What can hang from each mark:
gizul: bafuna
pesu: bedup buzos fegas fupom futosib reban
buzos: bafuna fegas fupom futosib lape pesu
fupom: pesu reban
reban: buzos fupom pesu
futosib: buzos pesu
bafuna: buzos gizul lape terid
lape: buzos pesu
bedup: buzos futosib pesu
fegas: buzos pesu terid

In the rows, 128 means zero.
Known rows, with every way that one mark hangs from another:
(fupom (pesu (futosib buzos)) reban): [129 133 130 101 154 163 126 113 101 109 138 151 146 176 152 137 154 101
 150 121 139 107  86 149 152 132 133 152 162 143 112 175 124  86 112  88
 126 124  70  96 166 144 144 139 137]
(lape (buzos (bafuna terid)) (pesu fegas)): [111 117 133 115 127  92 109 172 126 140 111  94 157 158  73 104 159 149
 100 130  67 129 116 119 112  93 109 107 153  95 186  98 162 145 151 118
 136 168 150 166 156 129 122  92 167]
(reban (buzos fegas lape) (pesu fupom futosib)): [182 165 153 111 151 176 115 119 113 112  82 125  98  96 153  78 147 141
  83 142 118 119  90 139 111 172 148 135  95 140  77 136 146 142  66 136
 119  61  91 134 120 128  98 143 161]
(fegas (pesu fupom reban)): [115 147 128 160 167 122 151 143 128 139 135 133 106 135 147 108 107 170
 126 150 114 129 157 119  93 138 117 145 117 114 142 108  99 149 120  67
 157 135 106 164 117 163 186 114 144]
(pesu fegas fupom (futosib (buzos lape)) reban): [167 155 160 106 173 184 160 150 122  92 123 105  88 115 163  67 128 144
 127 134 115 134 117 158  28 189 101 137 151 104 124 111  67 197  59  46
 143  56  78 124 108 185 121  98 206]
(bedup (buzos bafuna) futosib (pesu fupom)): [171  79 153 159  86 135 114 107 145  36 184 154 126 117  61 113 112 128
 126  78  72 146 155 122 188 132 155 138 137  91 193  84 162 113 163 155
 128 114 129 119 102 137 163 171  78]
(fegas (buzos fupom (futosib (pesu bedup reban))) terid): [118 108 113 167 129 117 146 124 116 197 151 132 112 118 178 138  54 136
 146 136 221 131 172 113 110 180 118  97 151 150 127  94  71 130  97 133
 154  98 132 118 137 158  99 119 104]
(gizul (bafuna (buzos fupom (pesu bedup)))): [ 96 123 121 145  75 125 147 132 136 151 132 152 134 156 114 156 122 120
 142 130 149 148 119 116 117 115 179 131 117 142 135 128 138 152 190 157
  95 144 168  91 120  84  95 146 108]
(futosib (buzos (bafuna terid) fupom (pesu fegas))): [115 138 101 124  85 163 118 130 128 143 105 148 142 126 120 128 140  99
 123 138 139 141 140 176 147 145 115  88 139 113 127  95 121 133 154 198
 140 110 115  80 143  72  59 116 146]
(buzos fegas): [125 124 123 113 132 105 129 139 147 127 122 117 158 142 138 157 169 111
 130 127 142 122 129 108 146 122 137 129 121 158 133 148 143 108 134 166
 119 157 157 146 119 125 126 127  88]
(reban (fupom (pesu (bedup (buzos lape)) fegas))): [137 116 123 129 146 152 120  55 136  78 135 112 150 105 147 102 138 137
 149  98  95 152  71 123  97 131 150 119 134 135 110 131 151 152 125  94
 108 150  98 132  95 158 163 120 128]
(lape (buzos bafuna) (pesu reban)): [129 141 166 143 130 108 118 165 126 158 128  86 140 180  69 110 145 155
  87 156  57 138 128 101  93 133 121 126 130 107 181 117 135 136 117 140
  87 144 150 179 144 154 126 112 148]
(bafuna (buzos (fegas (pesu reban)) futosib lape) terid): [106 146 121 103  78 154 121 143 141 156 104 104 111  84 108 118 161  76
  98 128 122 104 189 139 157  90  78 102 128 110 142 137 126 116 130 194
 156 106 159 114  94  75  43 113 157]
(buzos fupom): [116 112 119 141 128 121 125 121 133 136 136 142 154 142 132 178 124 136
 142 148 154 146 140 131 134 129 138 133 121 141 131 115 134 125 158 170
  98 157 140 125 130 118 147 132  81]
(futosib pesu): [138 124 142 134 152 101 141 119 117 151 142 159 155 168 134 153 136 144
 159 116 161 126 151 127 157 137 137 156 116 147 115 118 157 106 122  99
 139 119 166 133 133 126 155 133 109]
(buzos futosib pesu): [129 138 125 116 128 133 115 133 141 157 123 136 137 143 133 152 147 112
 151 117 180 116 138 132 174 137 121 124 100 156 113 162 107  94 107 169
 102 103 145 103 141  90 107 133  95]
(pesu bedup fegas (fupom (reban buzos))): [115 129 120 104 152 153 136 127  86 114 130 130 130 121 177 100 137 175
 147 128 103 129  55 144  39 123 134 144 111 147 124 154  89 186 144  50
 136 147  65 133 136 158 180 142 158]
(bedup (buzos (pesu futosib reban))): [169 129 162 113 156 138 128 136 166 118 150 131 110 163 127 115 124 142
 123  87 139 132 138 105 139 154 144 140 111 138 159 123 119 130 100 143
  97  90 149 135 115 128 135 132 130]
(fupom reban): [106 114 134 112 151 114 128 121 110 126 141 147 149 162 146 172 142 123
 154 122 128 106 115 125 154  96 141 170 107 150 125 171 120  95 149 128
 107 166 121 133 152 128 170 148  95]
(reban (buzos fegas) fupom): [130 153 104 127 124 132 123 100  95 111  95 134 133 116 154 161 150 118
  80 139 108 135  83 134 103 134 165 139  89 168 101 128 182 132 128 183
  97 145 118 161 114 109  97 168 100]
(gizul (bafuna (buzos fegas) lape terid)): [ 88 141 110  89  63  85 138 165 124 111 130 138 123 133  99 163 134  79
 109 110 100 104 154 118 157  49 125 162 136 115 139 127 185 143 220 154
 144 182 205 115 103  74  79 137 127]
(bafuna (lape (pesu fegas))): [125 123 129  86 154  70 124 125 123 118 132  94 153 146 117 142 135 155
 142 121  95 124 128 134 144  92 112 133 138 130 147 131 161 133 150  60
 130 183 144 171 130 150 169 102 139]
(fegas buzos pesu terid): [ 88  91  86 188 166  51 159  99 147 167 134 131 120 125 155 140  53 131
 127 113 193 106 169  88 162 121 168 114 141 138 127  84 127  88 121 114
 185 164 129 176 165 170 151  82  92]
(buzos bafuna fegas futosib (lape (pesu fupom reban))): [146 165 162 138  77 188 114 149 162 148  89  61 105  87 100  75 167  89
  90 179  86 116 136 154 118 158  77  82 128 119 139 157  71 142  81 180
  95  76 105 113 125 118  55 120 163]
(gizul (bafuna terid)): [110 130 109 131 114  83 145 158 108 123 138 171 124 168 117 162 108 134
 147 119 125 116 127 107 132  69 164 182 121 131 134 108 148 138 203 121
 136 171 176 144 155 102 137 125 106]
(lape (pesu bedup fegas fupom (futosib buzos))): [156 124 138 116 162 142 150 148 120 127 142  97 134 142 134  80 124 179
 150 143 115 151  82 148  39 153 130 107 183 132 155 107  99 200 100   4
 157 116  71 142 144 175 153  96 186]
(bedup (buzos bafuna) futosib pesu): [177  71 142 147  90 110 109  90 141  53 187 160 136 139  52 141 123 124
 127  70  82 148 149 106 213 120 171 140 130 105 190  96 180  82 171 184
 119 125 158 139 113 126 150 165  61]
(pesu bedup reban): [139 141 139 126 154 114 136 136 120 156 181 122 135 151 135 131 119 179
 152 135 111 156 116  91  61 135 131 155 116 149 141 145  89 166 142  98
 123 143 150 166 111 158 180 110 121]
(buzos bafuna (fegas pesu) fupom lape): [120 127 110 176  85 168 123  88 179 165  87 105 116  79 104 113 155  86
  87 183 132 136 147 150 169 146 124  67 125 115 114 132 115 103 123 242
 114 125 122 105 116 103  52 120 120]
(fegas (pesu futosib (reban buzos))): [151 156 114 134 179 125 146 128 111 153 127 151  86 147 142 112 113 180
  93 145 136 130 118 121  89 148 143 145 108 136 131 119 123 138  98  92
 150 105 118 187 142 148 144 122 161]
(bafuna (buzos (fupom reban)) lape terid): [ 69 122 120  78  76 127 102 133 103 126 143 143 144 107 110 182 114  91
 122 121  98 109 177 161 183  49  79 153 136  99 144 138 163 128 218 175
 127 186 151  77 103  62 117 149 129]
(pesu (fupom reban) futosib): [127 131 150 113 169 152 136 156 122 111 140 148 109 130 159 120 120 137
 138 133 136 109 102 139 108 132 121 169 132 128 133 161  89 150 115  67
 132 117  80 103 145 146 180 145 146]
(fupom (pesu (buzos bafuna fegas futosib lape))): [137 151 111 134  93 184  99 118 159 114  93  98 133  97 119  98 184  66
 120 142 138 137  86 145 138 151 105  71 138 128  73 188 117  81  90 206
 113  90 109  83 139 106  74 122 143]
(fegas (buzos bafuna (futosib pesu))): [124 134 124 162 120 104 128 130 142 160 117 144 118 137 121 127 109  89
 134 130 191 116 149 133 166 166 117 101 115 140 107 129 112 102 104 188
 156  74 152 104 155 106  87 135  89]
(fupom (pesu bedup (buzos (bafuna terid) futosib) fegas)): [125 141  79 113 113 157 100 142 124 122 129 131 139 104 139  87 154 135
 159 123 133 157  55 136  72 126  92  75 161 118 105 167 102 145 146 111
 183 124 105  97 153 114 138  97 177]
(buzos futosib lape (pesu (fupom reban))): [126 145 155 118 121 202 114 120 141 143 101 114 107 101 146 107 143  93
 149 126 147  97 134 170 169 134 101 127  94 137  96 186  58 103  74 153
  79  77  78  57 134 103  92 148 131]
(fegas (pesu futosib) terid): [123  98 103 157 173  89 156 104 136 168 150 149 105 113 144 132  79 155
 119 127 186 105 144  99 143 120 155 144 150 123 130 107 128 112 115  61
 175 148 130 164 164 154 161  90 141]
(futosib (buzos lape) pesu): [159 130 152 146 129 149 152  85 112 145 130 134 146 157 115 136 136 107
 152 122 146 128 166 163 155 152 142 144 122 135  77 100 146  94  79 129
 116  78 137 105 126 121  81 124 120]
(futosib (pesu fupom)): [133 133 154 146 148 122 148 138 120 133 139 153 145 150 144 124 125 151
 157 124 148 126 156 140 130 149 122 156 121 130 114 103 137 138 117  64
 146 107 135 114 122 138 169 136 127]
(bafuna gizul (lape buzos)): [ 99 148 124  92 119  68  99 153 123 120 127 123 153 139  85 168 123 116
 106 124  83 129 153 115 152  86  82 161 121 107 137 130 159 119 148 128
  99 180 185 139  83 127 142 145 106]
(lape pesu): [129 115 140 128 144  85 126 127 133 144 132 112 169 173 102 156 134 154
 148 133 111 131 130 117 149 103 149 138 130 153 154 117 157 110 144 103
 107 167 140 175 158 135 168 112 108]
(pesu (bedup futosib) reban): [145 120 144 125 139 107 135 125 109 135 191 141 133 140 124 139 119 184
 155 124  96 161 119  90  88 121 136 155 128 146 165 137  97 154 145  88
 133 140 156 173  91 163 179 127 105]
(fegas (pesu buzos futosib)): [143 127 100 146 184 114 148 135 136 138 124 148  94 133 132 121 109 159
 130 136 167 149 107 119  99 139 149 110 139 122 111 130 129 117  92  90
 173 116 115 152 153 140 158 111 149]

Rows:
[112 153 109 131  73 111  95 138 139 142 111 159 140 109  90 163 140  83
 120 153 136 116 131 138 164 122  86 128 100 126 121 156 108 118 155 191
 124 118 160 107 138  67 111 153 102] => (buzos (bafuna gizul) futosib)
[104  93 107 139 107 122 131 123 143 149 127 118 156 107 161 174 129 107
 116 144 177 122 150 112 148 132 136 114 149 147 136 111 133 109 146 180
 113 172 139 129 126 129 105 122  90] => (buzos (fegas terid) fupom)
[ 93 107 112  97 133 171 107 140  98 134 122 111 158 150 153 131 174 124
 145 141 146 131  80 135  94 132  97 100 159 126 140 171  96 123 115 122
  94 154  84  92 133 157 117 145 120] => (lape (buzos (fupom (pesu bedup fegas) reban) futosib))
[107 121 141 142  91 108 155 112 136 113 120 134 129 147  95 153 129  96
 134 119 115 118 134 114 133  89 180 167 102 125 112 127 160 132 176 150
  93 141 186 124 126 100 100 131 112] => (gizul (bafuna (buzos lape)))
[126  89 105 139 140 145 140 101 131 120 108 105 128  77 167 133 110 137
 141 127 165 150 113 139  77 141 138  85 143 116  95 102 114 126 106 127
 124 134 108 130 141 154 124  92 157] => (pesu (buzos fupom lape) (fegas terid))
[120 117 139 129 112 150 132 167 106 179 117 104 129 136 155 143 150 109
  94 149 180 115 175 117 113 169  90 103 154 121 145 104 114 108  68 163
 105 109 151 118 109 147  46 144 123] => (lape (buzos (fegas terid) fupom (futosib (pesu reban))))
[101 108 124 155 131 153 148  99 146 152 108  97 110  74 162 105 125 101
 109 139 136  85 152 129 161 107 130 119 137 124 111 137  95  95  93 112
 141 149  79 123 132 157 110 110 144] => (buzos (fegas (pesu (fupom reban)) terid) lape)
[143 147 134 126 159 134 123 160 111 102 104 129 128 122 166 115 147 147
 130 135 131 141 108 116  98 164 136 114 114 132  87 136 148 128  94 120
 152 108 103 136 119 134 159 143 132] => (reban (pesu (buzos fegas) fupom))
[158 176 115 103  98 158 105 120 147 168 125 117  97  99 110  88 147 119
  68 139 119 141  72 136 124 151 127 107 106 148 104 180 119 148 121 191
 116  96 141 106 120  87  59 137 162] => (reban (buzos (bafuna lape) fegas (pesu bedup futosib)))
[134 107 124 123 163 137 136 128 128  68 121 116 114 125 152  98 121 126
 159  83 118 127 133 132 138 149 135 118 137 120 146 131 108 110 113  95
 150 116  61 115 136 194 163 126 121] => (bedup (pesu (fegas (buzos lape)) (fupom reban)))
[143 163 138 133 147 118 125 115  80 134 113 119 130 158 130 143 120 174
  97 149  67 143 103 130  81 131 155 147 101 154 146 106 164 149 125 107
  91 145 108 205 135 139 146 142 139] => (lape (pesu (reban buzos fupom)))
[113 130 133  92 134  95 118 152 132 123 134  82 140 144 105 147 156 106
  98 123 100 124 143 107 140 106 104 140 133 117 130 144 160 114 120 159
  97 176 175 141  90 144 105 129 104] => (bafuna (lape (buzos fegas)))
[148  87 142 141  80 119 118 100 160 105 175 126 147 114  83 125 144 120
 122 109  96 146 109  99 147 112 155 111 134 140 164 132 133 135 159 189
 120 143 167 137  88 118 117 148  78] => (pesu (bedup (buzos bafuna fegas) futosib))
[181 112 101 130 153 148 120 147 123  96 149 150 105 138 119 142 115 155
 140 118 157 183 116 125 110 171 153 109 157 117 144 120 142 107 113 141
 132 100 106 112 142 145 151 142 121] => (bedup (pesu (buzos fupom) futosib))
[137 112 154 139 132 138 128 125 170  97 139 126 142 147 120 120 118 130
 140  89 129 125 148 124 159 132 149 136 104 133 138 103 134 129 126 148
  89 117 130 111 111 114 148 139 102] => (bedup (buzos (pesu fupom)))
[132 127 135  95 149 152 114 138 107 136 103 149 128 138 180 155 168 115
 121 155 161 114 107 129 165 155 132 120 130 152 126 171 132 100 115 163
 122 127  96 110 131 123 113 171 110] => (buzos fegas (fupom (reban (pesu futosib))))
[149 175 158 155 127 155 136 138  99 145 124 156 110 140 136  95 124 161
 103 148 107 132 136 151  82 179 114 153  90 124 113 104 123 163 113 105
 136  71 127 130 127 127 132 151 170] => (futosib (pesu fupom (reban (buzos bafuna))))
[136 149 138 128 122 111 157 153 107 109 135 122  96 166 105 124  90 132
 127 147 100 117 117 147 108 112 151 165 158 115 125 105 141 164 138  46
 119 140 119 131 146 142 117 132 152] => (gizul (bafuna (lape (pesu fupom (futosib buzos)))))
[102 132 152 124 106 135 131 138 155 128 126 132 153 125 117 130 139 113
 132 105 131 125 155 132 146 126 132 136 105 127 134 130 144 140 148 137
 116 116 145  89 106  89 137 128 132] => (bafuna (buzos (pesu fupom)))
[104 133 102 149 153 158 139 145 106 129 111 140  94 115 158 120 117 130
 143 150 154 121 116 155 103 124 115 110 124 119  98 153  86 111  90  96
 156 119  59 110 156 129 152 152 141] => (fegas (pesu (buzos futosib) (fupom reban)))
[ 80 140 113  93  67  81 100 160 132 126 120 167 177 118  87 184 128  98
 127 104  99 121 175 126 172  51  90 155 121 119 160 107 177 133 217 155
 160 162 193 117 100  56 138 136 126] => (bafuna buzos gizul terid)
[135 135 144 136 133 141 136 145 112 140 131 151 132 135 145 131 130 128
 158 133 174 112 155 152 135 152  99 145 117 135 105 126 112 129  97  94
 138  84 130  97 131 115 132 148 114] => (buzos (futosib (pesu fupom)))
[ 87 127 123 134  93 137 150 148 135 153 123 108 114  81 150 124 136  91
  93 137 156  93 183 118 119 129  94 109 142 115 145 126 114 133 117 124
 165 121 132 124 106 118  91 126 151] => (bafuna (buzos (fegas (pesu fupom reban) terid) futosib))
[ 94  99 105 139 153  98 152 147 134 112 118 111 121  90 189 111  83 120
 144 108 193  99 138 122  94 148 114 107 148 125 128  98  85 154 109  78
 177 125  97 130 146 173 147  96 127] => (pesu (fegas (buzos futosib) terid) fupom)
[121 128 127 120 147 169 110  99 120 105 111 123 147 142 150 124 154 107
 162 113 117 127  81 142 143 113 133 123 132 139  78 189 121  64 105 125
 103 134  75 101 156 143 157 131 141] => (fupom (pesu (buzos lape)) reban)
[ 82 130 115 122  76 110 134 118 121 101 131 143 139 149 111 166 123  91
 130 130 118 124 132 133 154  90 142 152 142 112 119 129 181 131 211 130
 103 176 166  93 112 102 117 148 114] => (gizul (bafuna (buzos (fupom pesu)) lape))
[124 133 106 123 140  81 109 127 104 120  98 165 139  92 153 131 123 143
 125 128 135 130  99 105 116 147 132 112 112 112  95 121 153 120 130  98
 184 127 135 157 149 120 166 125 166] => (reban (pesu (buzos (bafuna gizul)) (fegas terid)))
[132 136 132 144  93 140 109 107 154 143 128 130 128  95  76 116 121 106
 119 135  96 126 143 138 160  95 117 141 108 106 111 130 121 127 164 202
 125 126 159 110 140  81 104  98 136] => (buzos (bafuna terid) lape)
[120 159 120 133  69 126  89 119 157 142 108 149 139  85  67 131 119  95
 112 138  82 127 152 141 178  83  90 137 107 104 119 127 123 125 178 200
 130 131 167 110 123  65 108 116 139] => (buzos (bafuna gizul terid) lape)
[107 143 108 109 109  74 138 153 105 116 147 158 110 151 106 161  92 126
 139 118 107 111 140 118 151  52 136 190 128 116 124 117 156 144 209 112
 136 186 186 135 135 103 132 126 114] => (gizul (bafuna lape terid))
[167 134 137 137 163 132 119 100 108 141 136 126 126 118 135 110 120 175
 159 129 122 166  91 104  87 144 164 124 100 138  62 150 128 125  92 126
 126 106 123 143 127 133 164 117 129] => (reban (pesu bedup (buzos lape)))
[185 122 143 118 102 154 112 139 176  53 163 111  88  98  81  82 126 100
  85  95  91 134 144 126 163 159 113 121 156  84 166 120 151 140 130 159
 132 101 125  89  97 134 116 155 131] => (bedup (buzos (bafuna lape) fegas) (pesu fupom futosib))
[153 143 158 124 128 144 121 122 132 156 119  83 124 134 107 122 139 131
 137 146 111 122 146 139 130 128 107 121 117 137 134 145  96 113  88 137
  80 101 128 153 139 132 104 110 132] => (buzos futosib (lape (pesu reban)))
[105 126 110 119 144  42 154 142 123 106 112 111 118 173 126 138  99 135
 143 118 115 119 114 114 133  95 157 132 143 136 142 110 154 138 164  72
 136 179 152 175 150 163 134 112 119] => (gizul (bafuna (lape (pesu (fegas buzos)))))
[104 138  78 158 126 104 122 128 157 160 121 146  70  91 109 105  50 115
  87 153 156 135 161 146 171 127 100  84 161  91 141  99 115 134 150 179
 197 128 124 106 141 110  97 103 138] => (fegas (buzos (bafuna lape terid) fupom) (pesu futosib))
[128  97 122 134 103 157 105 101 149  91 134 129 162 146 124 154 138 100
 148 115 164 126 135 142 172 133 122 108 138 135 134 116 142  97 143 191
  77 133 121  93 128 107 122 152  71] => (bedup (buzos (fupom pesu) futosib))
[171 122 149 109 177 123 137 126 126 112 152 102 112 141 140  95 119 195
 127 120  83 159  75 107  35 151 139 116 153 137 188 109 126 203 103  28
 129 128 103 190 110 181 171 119 179] => (lape (pesu (bedup buzos) fegas futosib (reban fupom)))
[145  69 164 142 104 117 148 112 137  91 157 142 144 114 137 127 118 117
 127  78 139 107 174 118 187 125 143 132 157 126 162  67 163 108 112 100
 148 118 149 130  86 149 121 157 100] => (bedup (buzos (fegas terid)) (futosib (pesu fupom)))
[150 121 142 128 119 132 124 110 161 163 121  62 158 125 102 114 161 133
 133 143  98 145 113 117 133 112 142  97 142 162 134 149 122 120 112 143
  94 147 132 154 120 144 103  99 121] => (buzos fegas (lape (pesu bedup)))
[141 136 138 153 143 164 135 132 145  99 117 107 116  96 129 105 109 135
 143 132 114 154 117 144  73 138 133 123 115 113  80 125 104 141  91 125
 110 104 100 111 122 140 151 115 144] => (pesu (buzos lape) fupom)
[110 108 126  99 162 126 117 117  84 120 109 160 149 146 182 162 152 147
 154 140 148 119 111 137 149 134 136 135 109 142 124 149 138 109 145 121
 126 153  93 130 141 132 166 157 108] => (buzos (fupom (reban (pesu fegas))))
[142 163 119 160 136 177 137 110 109 165 127 110  79  94 139  73 103 177
 112 164 110 141 122 145  48 146 119 122  99 127 106 127  63 172  86  98
 130  91  84 147 114 146 124 121 163] => (fegas (pesu bedup fupom (reban (buzos futosib lape))))
[148 109 133  99 198  84 137 120 102 127 131 156 125 122 181 124 122 174
 140 109 174 107 104  91 124 154 149 151 132 129 120 123 150 138 107  36
 181 123 130 173 155 159 183 102 156] => (reban (pesu (fegas terid) futosib))
